Each row comes from the steps of one walk. Every step used is in the known rows, and no mark comes twice. Write the walk behind each row, first mark first.
(in the rows, 128 means zero)
Known rows:
s > f > p > r > l > w > e: [131  93 178 165 122  99 116  99 144 150 102 127 138  87 201 107 133 127
  92 162  87 155 102  53 150]
s > f: [148 115 130 147 125  97 113 116 141 134  99 120 109 130 132  95 123 131
  98 136 118 132 150  89 142]
l > w: [117 140 154 127 127 154 113 132 125 133 143 152 164 171 103 123 113 120
 110 154 113 143 118 105 131]
p > r > l > w: [110 110 185 127 141 174 126 129 129 129 147 177 153 120 178 126 173 108
 113 172  99 163  83 119 124]
c > w: [128  76 141 154 132 122 128 118 116 139 129 165 133 110 138 118 126 141
 125 130 158 134 155 143 110]
s > f > l > w > c > q > h: [122  98 142 149 129 124  98 109 154 156 104 154 150 130 110 101  64 159
  80 144  89 139 133  39 122]
c > w > s > f > p > r > l: [119  33 182 156 131  86 127 101 135 157 105 165 137  65 207 111 134 145
 109 137 136 160 112  80 123]
x > q > l > w > s > f > p > r: [134  92 195 167 124 143  54  98 194 136 153 149 103  98 126 113  81  98
 109 141  55 146  59  56 141]
f > p > r: [122  72 170 155 125 119 142  97 156 139 125 117 146  66 186 132 131 109
 153 144 101 132  96 116 132]
q > l > w > c: [130 184 184  97 124 176 108 149 140 153 150 190 192 128 106 121  57 135
  93 132  79 140  86  84 108]
r > p: [117 163 116 130 138 114 163 100 124 126 114 137 108  93 143 154 188 127
 130 129  92 142 121 130 147]
a > l > w > s: [ 99 170 158  96 107 132 117 138 139 166 164 166 165 197  93 124 106 137
 116 136 115 145 119  81 149]
w > s > f > p: [125  87 156 131 117  62 122 108 150 152  93 104 133  95 168 116  95 142
 112 118 115 143 101  46 146]
p > r > l: [117 104 168 127 142 157 135 126 131 126 138 162 131  93 193 129 183 113
 125 155 109 153  89 133 123]
q > s > f > p > r > l: [157 132 143 162 137 141  85 102 174 133 108 147 115  61 183  80 153 133
 107 140  56 132 102  86 164]
q > s > f: [171 153 127 146 138 142  77 121 155 133 111 141 112 108 139  68 122 141
  99 124  81 123 128  90 153]
p > r: [131  80 184 128 142 149 139 125 130 138 140 142 145 103 183 114 139 107
 137 145 120 142  97 130 109]
t > h: [115 132 124 120 117 134  97 117 132 122 137 144 155 157 111  96 120  99
 127 118  88 103 131 133 125]
s > f > p > r > l > w > c: [128  92 174 149 118 115 128  96 155 146 100 146 162  88 183 111 129 124
 104 152  79 153 102  54 150]
x > q > s > f > l > w: [157 115 126 184 124 170  34  88 189 120 143 134  84 133  85  94 113 124
 116 128  49 127 108  78 169]
r > s > f > p: [125 107 116 141 113 119 112 109 160 123  81 127  70  95 154 109 185 119
 127 142 106 126 112  97 185]
l > w > c > q > s > f: [134 122 151 119 140 164  99 122 121 154 129 183 173 124 124  99  71 138
  93 114 104 138 114  39 124]
r > s: [116 128 117 107 125 161 120 138 133 116 113 147  81 119 143 126 192 118
 140 135 128 128 100 136 161]
w > s > f: [131  98 158 114 127  80 119 126 133 150 101 118 130 122 161 107  99 143
 100 116 128 149 106  54 134]
t > l > w > c > q > s: [142 170 138  94 116 199  63 117 134 130 141 184 167 122 104 101  75 121
 101 118  79 102 108  69 127]

Write each row's walk:
[135 106 143 156 112 115 108 104 157 150 105 125 144 163  95 100 100 145
  94 155  89 139 150  70 145] : s > f > l > w
[152 139 165 143 132 162  89 105 164 143 113 168 162  74 180  83 128 137
 101 138  46 143  85  56 160] : q > s > f > p > r > l > w > c
[134  86 153 169 122  94 123  92 164 136  95 125 115  76 186 107 154 120
 111 154  89 142 118  83 154] : s > f > p > r > l
[134 107 150 138 109 123 120 106 148 158 102 134 174 153 105 107  84 154
  97 139  87 143 137  52 139] : s > f > l > w > c
[124 109 156 133 149 121  87 130 139 161 133 179 107 103 115 103  55 128
  75 122 124 133 116  45 103] : c > q > l > w > s > f
[129  62 174 131 130 157 126 116 153 141 107 145 104 100 183  98 179 113
 132 158 101 144  93 108 146] : p > r > s > f > l
[142  71 163 169 123  89 125  91 163 143  97 112 124  82 178  98 125 116
 119 148  96 134 124  80 145] : s > f > p > r
[144  97 121 120 137 146 116 108 132 162 112 160 150  73 138 109  69 162
 116  79 108 120 124  48 118] : w > c > q > s > f > l
[152 139 157 162 136 155  77 104 172 135 116 159 132  83 171  77 145 128
  97 154  48 139  96  74 166] : q > s > f > p > r > l > w
[124  69 162 158 130 110 123  90 149 150 101 155 141  69 182 112 121 122
 102 141  96 146 111  42 139] : s > f > p > r > l > w > c > q
[163 108 113 184 125 157  42  86 191 117 135 122  67 111  97  96 121 128
 125 114  57 119 113  89 167] : x > q > s > f > l
[115  83 166 160 139 116 105  99 159 145 102 166 138  64 187 105 109 129
  87 157  81 149  97  40 132] : s > f > p > r > l > w > c > q > h
[128  92 166 168 122 108 115  94 162 138 102 138 134  97 173 105 145 116
 101 168  82 150 113  72 156] : s > f > p > r > l > w
[119  44 183 119 136 173 125 113 138 155 114 176 131  96 178 102 145 116
 123 144 108 149  86  67 131] : p > r > s > f > l > w > c > q
[160 146 137 152 128 158  73 111 168 146 117 145 140 134 110  72 105 152
  95 140  57 128 127  75 156] : q > s > f > l > w
[127  42 163 149 123  85 123 107 132 165 104 150 142 108 150 107  95 165
 108 122 146 149 141  81 115] : c > w > s > f > l
[133  72 177 125 137 155 123 125 141 132 110 152  97  97 196  92 187 101
 127 155 113 145  89 111 145] : p > r > s > f
[159 146 145 134 124 165  85 112 160 153 114 154 170 124 119  78  89 161
  98 123  55 132 116  58 150] : q > s > f > l > w > c
[ 99 139 145 131 119 113 109 117 144 134 113 154 141 124 150 137 150 138
  90 155  91 163  91  62 160] : r > l > w > s > f > p
[130  83 138 146 120 118 117 100 143 162 104 142 152 136 104 108  75 152
  95 128 104 137 148  40 129] : s > f > l > w > c > q
[116 177 136 101 119 172 107 130 135 170 167 198 169 162  89 113  91 143
 117 111 104 127 130  72 142] : a > l > w > c > q > s
[113  94 200 121 140 145 119 126 132 142 131 171 152 116 195 112 158 116
  96 167  98 174  73  77 130] : p > r > l > w > s > f
